What can hang from each mark:
Q665: Q88 Q338
Q706: Q88 Q436 Q845
Q436: Q291
Q88: Q665 Q706
Q850: Q100 Q706
Q291: Q706
Q338: Q665 Q845
Q100: Q850

Every row comes from one small tree of marks. The marks that hang from a mark follow it in brackets, in the order of their numbers. Every link used is in the known rows. Which tree was each row made from?
Known rows:
Q100(Q850(Q706(Q88))): [  4  12  -7   7  10  -4  -1   1   0  -8  -4   3   2   6  27   6   0  -9
  15  -7 -13]
Q100(Q850(Q706)): [  3  13  -9   4  10  -7  12   4  -2  -5 -15   2  -1   3  17  13   5  -3
  14  -4  -5]
Q436(Q291(Q706(Q88 Q845))): [-11  -2   4  -4  -4 -13  11   1  13   3  17   2   6  16  17  11 -11   6
   9  -4 -19]
Q436(Q291(Q706(Q88))): [ -7  -9   4 -12   1  -3   7   0   5   1   8  -4  -3  14   8  -5  -2   0
   5  -4 -15]
Q88(Q665(Q338)): [ 11  -9  -5   3   1   8   1  -5  -9 -15   6 -12   0 -14 -12  -1  18 -13
  -4   5   6]
Q338(Q665(Q88(Q706)) Q845): [ 21 -18  12  -1  -2 -10  -4  18   8  -6  11   6  -2  -4 -20   6  13 -26
  -3  -3  -5]
Q291(Q706(Q88(Q665) Q845)): [-7  7 -4  3  5 -2  0  1  5 -5 17 -4  4  7 12 16 -1  1 11 -9 -7]
Q338(Q665(Q88(Q706(Q845)))): [ 15  -9  11  18  -5 -23  -3  18  13  -7  24  15  18   0   6  20   5 -21
 -10  -3 -10]
Q850(Q100 Q706(Q436)): [  8  17 -24   7  17 -19   5   9   7  -8  -3  -3  -4  13  15  21  15   0
  -3 -14  -4]
Q436(Q291(Q706(Q88(Q665) Q845))): [ -6  -1   1  -7  -5  -7  11  -3   9  -4  24  -6   4   9  10  13  -5   1
   7  -1 -18]
Q88(Q665(Q338) Q706): [ 13 -12  -2  15   3  -1   4  -3  -7 -12  18 -15   0  -9  -8   9  19 -11
  -8  10  -3]
Q291(Q706(Q436 Q845)): [ -6  12  -6   0   6 -20   5  17  15   2  -1   5   0  14  18  20   2  19
   5 -12  -2]
Q338(Q665(Q88)): [ 17 -13   7  -3  -5  -6  -7  15   4 -13   4  10   6  -6  -8  -5  13 -27
  -9  -7   2]
Q665(Q88(Q706(Q436)) Q338(Q845)): [ 26 -16   2   6   4 -11 -12  19  15  -6  16   0  -3 -13 -15   5  13 -14
  -9   2  -7]
Q850(Q706(Q88(Q665) Q845)): [  0  14  -9   8   2  -1  -1  -5   3 -13  19  -1  12   1  17  26  -2 -11
   5  -3 -17]
Q338(Q665(Q88(Q706(Q436))) Q845): [ 23 -15   6  -4  -1 -17 -11  27  17  -5  11   7  -2   0 -11  10  14 -20
 -10  -7  -7]
Q850(Q100 Q706(Q88(Q665))): [  8  12 -20   9  15  -2   1  -6  -2 -17  16 -13  -1   6  10  17  10 -16
   3 -11  -7]
Q850(Q100 Q706(Q845)): [  1  21 -15  17  12 -20  13   3   8  -6   4   1   8   9  16  36   4  -2
   4 -11  -6]
Q665(Q88(Q706(Q436 Q845))): [ 13   4   1  19  -2 -25  -9  23  25   1  29  12  15   1  21  20  -6   1
 -10  -1 -16]
Q850(Q100 Q706): [  5  16 -18   8  18 -11  10   3  -1  -7  -4  -5   0   9   6  20  15  -9
   2 -11  -2]
Q88(Q665 Q706): [  5   1  -1  10   1  -1   2  -1  -1  -2  21 -12  -3   0  -1  13   6  -3
  -3   9  -7]
Q88(Q706(Q845)): [  0   4   3  21   0 -17   5   5  10   5  19   4  11   5  16  26  -8   7
  -1   4 -12]
Q665(Q88 Q338): [ 18 -14   2   7  -1   0  -8   7   2 -11   7   4  10 -16  -9 -10  14 -22
  -8   0   2]

Write each row's tree:
[  6  10 -19  -2   7 -24  15   7  10  -6   4  -7  -6  15  16  20  11   1
  -7  -7 -15] | Q850(Q100 Q706(Q436(Q291)))
[ -6   5  -7  -5  12  -5 -10  12   9  -1   4   0  -5  15  16  -3   4   8
   5 -14  -8] | Q291(Q706(Q88 Q436))
[  2  17  -5  15   7 -14   3   4   8  -5   3  10  11   7  36  20 -11  -4
  17  -9 -16] | Q100(Q850(Q706(Q88 Q845)))
[  9   0  -9  10  -2  -7 -11  -1   9 -17  25  -4   9  -8  17  10   4  -4
  -3  -2  -8] | Q706(Q88(Q665(Q338)) Q436 Q845)
[  3  20 -12  10   7 -20  -2  12  16  -8   4  11   9  10  44  23  -7   4
  11 -12 -20] | Q100(Q850(Q706(Q88 Q436 Q845)))
[ -4  -7   0 -13  -1   2   8  -4   1  -5  15 -12  -8   9   1  -1   1  -7
   5   1 -15] | Q436(Q291(Q706(Q88(Q665))))
[  1  -6   2   0  -7 -20   7   7  13   5  20  -3  -3  11  14  10  -2  11
 -11   9 -21] | Q88(Q706(Q436(Q291)))
[ 12 -15  -4  -6  -7  -4  -3  -4   4 -19  23 -14  -2  -6   6  -7   9 -10
 -10   6 -15] | Q706(Q88(Q665(Q338)) Q436(Q291))
[  2   0  -3  -5 -15 -12   0  -2  19  -8  33  -4   6   4  24  13 -13   3
  -6   3 -23] | Q706(Q88(Q665) Q436(Q291) Q845)
[ 17 -15   1   4   3   4   6  -4  -6  -8  13 -15  -9 -13 -28  12  17 -11
   1  10  -1] | Q88(Q665(Q338(Q845)) Q706)
[ 13 -14   1  -5   2  15  -8  -9  -5 -16  11 -12  -7 -14 -21  -3  10 -19
   6   1  -1] | Q706(Q88(Q665(Q338(Q845))))
[ -4  12  -9  -1   7 -10  -5   8  12  -6  16  -2   3  12  20  18   1   8
   5 -12 -10] | Q291(Q706(Q88(Q665) Q436 Q845))
[  3  22 -20  16  14 -26  -3   8  18 -11  14   3   7  14  36  32   1  -1
   0 -19 -15] | Q850(Q100 Q706(Q88 Q436 Q845))
[ 20 -14   4  18   4  -9  -6  11   5  -8  19   2  10 -11  -4   0  15 -22
 -11   6  -9] | Q665(Q88(Q706) Q338)
[  0   0   2   8 -11 -32   9   8  23   5  26   2   7  12  23  25 -10  16
 -10   9 -26] | Q88(Q706(Q436(Q291) Q845))
[ 16 -14  -1  -8   0  11   2  -6  -7 -12   1 -13 -11 -17 -31   1  17 -13
   4   6   6] | Q88(Q665(Q338(Q845)))
[  5   1  -2   5 -12 -24  11   6  18   0  34  -8   5   6  16  30  -6  12
 -11  11 -23] | Q88(Q665 Q706(Q436(Q291) Q845))
[  3  14  -8   0  -4 -30  18  12  18  -2   1   7   5  10  36  28  -6  11
   7  -2 -19] | Q100(Q850(Q706(Q436(Q291) Q845)))
[ -6  10  -5   2   7 -17  -5  13  18  -1  10   5   2  17  26  14  -6  12
   7 -16 -11] | Q291(Q706(Q88 Q436 Q845))
[ 19  -6   0  24   2 -25  -9  21  20  -8  27   9  17  -7  15  17   8  -8
 -15   3 -14] | Q665(Q88(Q706(Q436 Q845)) Q338)
[  6  17 -15   1  12 -15   5  13   4  -4 -13   3  -5   7  26  15   7   5
   8  -6  -7] | Q100(Q850(Q706(Q436)))
[ 18 -11  -5   1   5  -4  -2   5   4 -10  14 -15 -11  -8 -17  14  18  -4
  -4   5  -4] | Q88(Q665(Q338(Q845)) Q706(Q436))
[  2   5  -2   7  -4   0  -5  -7   7  -9  26  -4  10  -2  12  12 -11  -5
   3  -1 -10] | Q706(Q88(Q665) Q845)
[  7  12 -13   4   9   3   0  -3  -4 -14   4  -5  -1   0  21   9   5 -14
  14  -4 -12] | Q100(Q850(Q706(Q88(Q665))))
[ 19 -15  10   9   0 -12  -6  18   6  -9  15   8   8   0  -3   4  13 -27
 -13  -1  -6] | Q338(Q665(Q88(Q706)))
